Every row comes from one small tree of marks. Brackets hold a mark, then the marks that hang from it, in the order of their numbers. Every link used is in the known rows. Which tree was each row made from?
Known rows:
{K121 {K955 K446 {K925 {K95 {K135 K448}}}}}: [ 42  -6  -7  -3  -9   7   2 -23  17   9 -16 -29 -10 -18 -15  22  31 -36
  -7  27 -11  -9  21  -6  -3   7  -8 -18 -12 -17 -27  21 -20 -18  -7  34
  19   5  22  12  14 -23 -19 -29 -23 -14  22   2   0 -26  15 -13]
{K276 {K448 {K135 K95} K756} {K955 K121 K925}}: [ 29  30 -11  27  44   3  -1 -22  36  -6 -10 -58 -25   1 -28  28  50  -6
  -9  -1  33   3  35 -20   7   0 -23 -13  30 -28 -37  22 -55 -24 -26  55
  -7 -11  -5 -11  27 -16 -20 -16 -38  11  12   3   0   9 -15  -6]
{K448 K135 K276}: [ 26  17   1  -3  14 -15   7   3  22 -11  -1  -7   0  -8 -12  13  20  -2
   8   0  13  12  19 -20  24  -8 -35  -6  25  -9 -31  17 -23 -27  -7  25
 -13  -5  29  -2 -12 -18   8  -8 -28   0  12  -1 -15  -2 -22  -7]
{K446 K955}: [ 13   2 -11 -17  -7   5  -2  16   9  18   3 -16   4 -11   6  10  11 -18
  -3   8  -5  15  19 -12   9  -3  -9   4   2   3 -11  -4  -9 -17   7  11
   7 -10  27  -6   9 -21   0  -3  -9 -22  14   9   0 -15   8  -4]
{K756 K448}: [ 22   1  -8  -6  -2 -11   4  -3  17  10   0 -25   3 -12 -16   8  17 -10
 -13   6   7  16  12 -18   3   7 -15  -3   1   8   0   8 -13 -18  12  19
   1  10  12   0   3 -15  -3   0  -4 -11  14   9   9 -14  16  -2]
{K756 {K203 K615} {K448 K135 {K276 {K955 K446}}}}: [ 57  17  12  27  24  -8   0  -2   8   0  -7 -41 -34 -27 -33  28  35  -9
  -1   5  28  -2  51 -18  14   9 -26 -10  21   1  -8  22 -10  -1  28  41
 -19  26   1 -21   1  -3  -2   7 -18  -5  37  10  11  15  -3  -8]
{K925 {K95 {K135 K448}}}: [ 24   3 -23 -16 -21  -8  -3   2  18   4 -12 -12 -12 -18 -24  11   3  -9
  -1  16  -7  13   4 -10  -5  -6 -15 -13 -10  -9 -31   9   0 -24  -7   7
  16   7  33   5  11  -9  -3 -17  -1   3  46  14   5 -31  11 -25]
{K955 K446 {K925 {K95 K135}}}: [ 38  -1   6   5   6   7  13  -6   3   4  -3 -29  -5 -15 -15   9  29 -17
 -12  29 -11  -1  14 -23  -4   7  -1 -13  -2 -12 -42  18 -17 -12   6  18
  17  11  21   9  10 -11   2 -20 -10  -7  13   8  -7 -33   2  -6]
{K276 {K448 K135 {K756 K203}} {K955 K121 K446}}: [ 39  34  22  38  48   0  -2 -29  24 -10 -10 -58 -22 -16 -22  43  40  -8
  -8   5  19 -21  36  -9  11  10 -22  -9  24 -28 -36  29 -37  -9  -4  66
 -28   0   0  -2  22  -4 -17  -5 -37  -8  24 -10   8  15   6   8]
{K95 K135 K925}: [ 20   5 -20  -8   1  -2   5   9   9  -1   0 -13  -9 -21  -9  -8   1  -6
 -36  24 -14  13  -9 -35  -9  -4 -12  -7  -4 -15 -30  -4   9 -13  -1  15
   7   5  34   6   0  -5   5 -14   4 -11  40   7  14 -20  21 -17]
{K446 {K955 K121 {K925 {K95 K135}}}}: [ 20   7 -13 -11  -4   0   5  13  16  15   8 -38 -14 -16 -14   2  15 -19
 -10  35 -31   8  22 -15   7   2  -4 -21   0  -5 -45  -7 -31 -16  -9  22
  13   2  26  -5  16 -16  -7  -6 -13  -9  23  26  -8 -25   7   9]
{K446 {K955 K121 {K925 K95}}}: [ 16   4  -5 -11   3   3  11  12  14  23   6 -30   6  -6 -16   9  32 -10
  -3  30 -14   3  19  -5  10  -1  -7 -19  -1  -4 -35  -4 -42 -21  -4  21
   9   3  17  -8  15 -21 -10  -7 -19  -8   6  19 -11 -16  -2  13]
{K944 {K95 {K135 {K448 {K276 K955}}} K925}}: [ 27  10 -39  -8  11  -5  -4  20  19  -2  -5 -11 -16 -31 -37  -9  -4 -17
 -34  20  18  12  22 -12 -10 -22 -27  -8  -3 -24 -28  -7  -1 -32   5  30
  20  24  27  -3  -8  -3   0 -25 -18  -3  55   5  19  -2  15 -36]
{K955 K121 K446 {K925 {K95 {K135 K448}}}}: [ 31  -2  -3   2  -1   9   8  -9  23  -1  -8 -35  -8 -13 -30  13  37 -23
  -9  33 -19 -17   9  -5  -6  17  -8 -37  -4 -13 -46  10 -28 -21  -4  31
  28  14  21  10  24 -23 -19 -20 -17  -9   7   6  -7 -19  17 -10]
{K944 {K95 {K135 {K448 K756}} K925}}: [ 32  15 -31  -1  -4  -7   8  11  21  -8 -15 -11  -8 -23 -34  11   8 -12
 -29  12   2  12  -1 -19 -22  -6 -21   4   8 -36 -27   7   0 -50  -4  28
  20  21  39  -2  -1  -6   8 -24 -11   1  46   4  12 -25  37 -35]
{K121 {K955 K446 {K925 {K95 K135}}}}: [ 37  -1   8  -3   2   5  11 -26  10  11 -13 -40  -7 -17  -4  17  27 -30
 -12  31 -14  -8  22 -20   6   3  -2  -6 -10 -16 -33  22 -30  -7  -5  31
   7   3  23   7   6 -17  -6 -29 -17 -17  15   0  -4 -31   2  -1]
{K121 {K955 K446 {K925 {K95 {K135 {K448 K276}}}}}}: [ 47  -1 -10  -6  -8   1  -1 -17  20  10 -15 -28 -10 -21 -28  17  29 -30
   1  27  -2 -14  32  -2   6   4 -21 -28  -1  -8 -29  23 -32 -30  -1  42
  17  13  33   5   3 -19 -11 -33 -30 -10  16   3  -3 -16  -3  -6]
{K955 K121 {K925 {K95 K135}}}: [ 20   7  -2  -3   4  -5  16  -7  14   0   0 -32  -5 -12 -23   5  21  -7
 -15  36 -19   1   5 -20   9   5  -6 -19  -4  -9 -49  -1 -30 -18 -13  21
  11  11  22   0  12 -11  -5 -17  -7   3  17  15  -9 -17   1   6]
{K756 {K203 K615} {K448 K276}}: [ 47   8  -2  12  -7 -17   5  12   5   5  -6 -25 -10 -29 -43  17  25   7
  -7  10  17   9  20 -13  15  14 -24  -8  12  13   1   9 -13 -24  29  21
  -9  34   7 -29   2   1   2   5  10   6  28  17  15  10   5   5]
{K756 K203 {K448 K135}}: [ 38  14  -5  16   8 -18  14  -3  14   2 -10 -25 -18 -26 -18  34  21 -12
  -5   2  12  16  14 -29  13  19 -33 -12  12  -1 -22  21  -7 -17  -7  34
  -8  14   0  -4 -11  -5  -8   5  -8   0  33  13   9  -7  19  -2]
{K615 K203}: [ 16   2  14   0   2 -10  13  -6   5   0  -7 -18  11  -1  -5   7  17  -1
   2  21  -2   7   4  -9  13   6 -13  13  11   0 -11   2  -4 -11   4   3
   7   4  12 -10   6  -4   1  -9   1 -12   6  -7   0  -2  -8  -3]
{K955 K121 K446 {K925 {K95 {K135 {K448 K756}}}}}: [ 38  11  -3  11  -1   4   4 -16  27  -3 -11 -43 -11  -8 -40  25  42 -22
   2  30 -20 -21  13  -3  -8  16 -10 -32  13 -21 -47  22 -36 -32  -3  40
  17  15  32   8  25 -19  -8 -22 -23  -4  12   6 -12 -16  15  -7]
{K448 K135}: [ 19  13  -1   0   9 -12  13  -4  19 -10  -2 -13  -3  -4  -2  21  20  -7
   4  -1   7  16   9 -27  11   0 -23  -1  11 -16 -31  12 -12 -16 -14  21
  -7 -14  23   2  -2 -19  -2  -5 -19  -5  17  -3 -11 -11  -5 -11]
{K276 {K955 K121 K446 K925}}: [ 16  -3  16   8  34  13   6 -18  14   7   4 -42   5   1  -8  13  43 -20
 -22  23   2 -21  24 -10   7   9  -6 -14  -1 -13 -28   0 -29  -3  10  36
  14  -1  -1   2  24 -25 -21 -14 -25 -24 -11 -11  -7  16   1  11]
{K135 {K448 {K276 {K955 K121 K446 K925}} {K756 K203}}}: [ 39  17   5  27  33  11  -7 -16  22   9 -12 -43 -10  -9 -48  40  56 -14
   0  24  18 -39  40  12  14  22 -27 -34  20 -18 -30  18 -39 -32  16  63
   5  22  10 -11  13 -18 -17 -19 -35 -15   5  -8   1  38   0   9]

Which tree is each row?
[ 26  26 -30   1  14  -7 -18   2  35  -7  -2 -32 -24 -17 -46   5  11  -6
 -18  28   0 -17  18  -2  -5  -6 -33 -26  15 -26 -31  -1 -22 -35  -2  52
  -9   8  45   0   7 -13  -4 -16 -29 -11  53   2  19  15  10 -15] => {K95 {K135 {K448 {K276 {K955 K121}} K756}} K925}
[ 44  34 -23   6  -4 -16 -20   3  12   9 -18 -31 -28 -28 -50  36  15   1
   8  24  14  -6  35   4   6 -13 -30 -11   2 -17 -32  22 -15 -33  -1  36
 -13  25  27 -11  -4   8  12 -22 -12  11  75  14  23   2  -5 -15] => {K925 {K95 {K135 {K448 {K276 K955} {K756 K203}}}}}
[ 38  23  -7   1   4  -6 -21  -9  30  -3  -9 -46 -16 -14 -45  24  25 -12
   9  28  -5 -28  35  13   0 -13 -17 -28  13 -22 -33  18 -37 -23  10  46
  -6  17  42   3  20 -10  -2 -22 -34  -7  37   4   0   1  -3 -13] => {K925 {K95 {K135 {K448 {K276 {K955 K121 K446}} K756}}}}
[ 38  -3   0  18  32   7  -2  -7  14  18   0 -35  -1 -11 -29   7  44 -21
 -17  17  21 -10  54  -9   6  11 -18 -18   7   4  -6  13 -30 -13  30  46
   4  15   0   0   5 -20  -7  -8 -30 -20  -3   2   9   9  -5  10] => {K756 {K448 {K276 {K955 K446 K925}}}}
[ 26  22  -4  -1  19  -8 -15  -2  18   6  -1 -26   5  -3 -25  21  26   3
   6   8  25  -7  36  -3  16 -20 -22  11  18 -16  -9  10 -29 -28  13  33
 -23  -1  30 -14  -1  -9  17 -15 -26  -9  27  -6   1  15 -23  -1] => {K448 {K276 K955} K756}
[ 33  21 -25  -2 -20 -13  -6  -5  21  -3 -16 -20 -12 -18 -32  23  15  -2
   5  14  -4   9   9  -4 -10  -6 -16  -2   0 -18 -31  20 -11 -40 -11  20
   0   9  42   2   8  -5   8 -18  -9   4  49  11   3 -27  10 -23] => {K925 {K95 {K135 {K448 K756}}}}
[ 34  16 -22  -7  12  -6  13  23  22  -3 -11 -15  -8 -11 -22  10  30   2
 -10   9  16  13   1 -35  13 -14 -39 -28  30 -12 -40  12 -17 -23 -10  27
   2  11  32  -4 -17 -12   1 -26 -15  11  17  -5   4  -8 -15 -32] => {K448 {K135 {K95 K925}} K276}
[ 32   9  -7 -10   4  -3 -17  -3  29  -3  -5 -39 -13 -22 -37  11  16 -16
   1  35 -10 -22  30  11   3 -13 -17 -34   1 -13 -38   9 -25 -11  13  37
   2  18  30   6  21 -16 -16 -23 -24  -9  32   3   2   1  -2 -18] => {K925 {K95 {K135 {K448 {K276 {K955 K121 K446}}}}}}
[ 34  14  -8   1  10 -20   6   3  26  -4  -1 -19  -4 -13 -23  13  22  -6
   5  -1  16  16  26 -23  16   4 -38 -16  25   3 -15  20 -31 -26   0  36
 -15   7  24  -1 -12 -19   2   2 -31  -1  17  12  -3  -5  -6  -8] => {K756 {K448 K135 K276}}
[ 24  -3  16   6  12   6  19  -8  12   6  -4 -30  13  -3 -23  15  53 -11
  -8  31 -10 -22   8  -9  10  10  -2 -23   0 -10 -44   7 -44 -12   8  26
  15  14  16   4  20 -22 -12 -19 -16  -8 -20   0 -20 -11  -6   6] => {K955 K121 K446 {K925 K95}}
[ 43  32  12  25   7 -16  10  -6   9 -10  -9 -27 -19 -14 -22  44  38   6
   8  -2  18   6  16 -29  10   7 -25  14  26 -17 -26  22  -8 -27  -6  25
 -22   4  23 -24  -1  -1  14   2  -5   9  39   8 -10   4  -3  -8] => {K448 K135 {K756 {K203 K615}}}
[ 23   3 -34  -8  -8   0   1   8  17  -2  -5  -8 -17 -20 -20  -1   2 -12
 -29  19 -10  14  -8 -24 -16   6 -21 -18  -6 -14 -25  -3  18 -26  -9  19
  20   6  39   6   8 -12  -5 -14   1 -12  45   4  19 -18  31 -29] => {K95 {K135 K448} K925}
[ 61  15   8  29  30  -3  13  -3   4  18  -8 -39 -25 -25 -43  30  49 -15
  -4  21  26  -5  53 -17  13  10 -36 -26  12  -5 -36  31 -37  -6   7  53
  -8  29  -7  -1 -11   0   0 -16 -34   5  25  15  10   4 -17   3] => {K756 K203 {K448 K135 {K276 {K955 K446 {K925 K95}}}}}
[ 29  28 -20  -8   0 -18 -21  -4  30  -3  -6 -40 -17 -13 -46  21   9  -5
   6  27   1 -16  31  10   4 -22 -25 -23  11 -24 -34  12 -39 -34  -4  38
 -12  12  40  -6  13  -8   0 -18 -29   2  51  12   1   5  -8 -14] => {K925 {K95 {K135 {K448 {K276 {K955 K121}} K756}}}}
[ 30  14  17  20  39   8  -3 -16  20   4   2 -45   5   1 -31  21  54  -9
  -3  20  12 -37  42   2  17   3 -16 -16  28 -21 -24  14 -54 -22  13  54
  -4   3  22  -5  14 -23  -1 -18 -42 -20 -12 -12 -11  25 -15  16] => {K448 {K276 {K955 K121 K446 K925}} K756}
[ 57  16  -3  14 -10   1   0 -29   9  15 -27 -47 -22 -26 -33  48  40 -30
   0  27  -5 -21  25  -4   2  18 -13 -15   4 -25 -36  38 -25 -29  -9  50
   8  19  19   2   2  -4  -8 -35 -20  -5  34   4  10 -16  19   0] => {K121 {K955 K446 {K925 {K95 {K135 {K448 {K756 K203}}}}}}}
[ 40   9  -6   7  -1 -17   3  10  10  13  -9 -24  -2 -29 -37  20  20  -4
 -10  17  12   4  17  -9  17  15 -32 -18  12  12 -10  14 -16 -27  15  34
  -5  31  10 -12 -10  -4  -2  -4  -5   0  20  12  19   5   4  10] => {K756 K203 {K448 K276}}
[ 50  28 -21   0 -18 -18 -11   4  13   2 -19 -23 -20 -30 -52  34  15   3
  12  22   0  -1  16  -2  11  -6 -31 -16  14 -12 -37  29 -16 -47  -3  34
  -3  31  40  -9  -9   4  13 -21  -8  15  58  13  11  -8   0 -16] => {K925 {K95 {K135 {K448 K276 {K756 K203}}}}}
[ 61  31 -11  20   9 -12  12  27  11  -1 -23 -29 -25 -21 -45  37  48  16
  -4   6  29   4   4 -32  14   0 -39 -11  43 -15 -32  24 -13 -38  -3  30
 -17  30  33 -34 -17   5  17 -15   2  26  40   4  10   5 -16 -29] => {K448 {K135 {K95 K925}} K276 {K756 {K203 K615}}}
[ 45  11   7  12  36   2  10  -6  15   6   0 -27  -9  -2 -23  19  48 -11
   4  17  20 -10  50 -20  20  -8 -23 -14  10 -17 -43  25 -42  -6   3  37
  -6   2  13   4  -3 -12   5 -22 -40  -2  11   0 -13  -4 -37  -5] => {K448 K135 {K276 {K955 K446 {K925 K95}}}}
[ 16   1   1  -2   9  -3  19  -6  13   8  -2 -24  11  -2 -25  14  41  -2
  -8  30  -5  -3   6 -12  13   3 -10 -19  -2  -9 -40  -3 -43 -19  -9  22
   8   7  15  -3  11 -20  -8 -14 -13   3   0   7 -15 -11 -12   6] => {K955 K121 {K925 K95}}
[ 42  19 -39   7 -12   6  -4  18  15  17 -32 -23 -15 -20 -41  41  37   2
 -16  12  21  -1 -14 -17  -5  12 -32 -23  15 -13 -26  19  -3 -44  -4  28
  15  28  24 -12  -3  -1  -6 -29  10  12  33  -6  33  -5  23 -32] => {K135 {K95 K925} {K448 {K756 K203}}}
[ 45  16 -31   0   6 -12  11  21  27   2 -12 -25 -14 -18 -32   8  31  -2
 -14   3  21  21   7 -37   3  -3 -43 -37  31  -1 -26  17 -22 -26  -3  37
  -2  21  27  -3 -19 -10  -3 -15 -16  12  21  12  15 -12  -1 -31] => {K756 {K448 {K135 {K95 K925}} K276}}
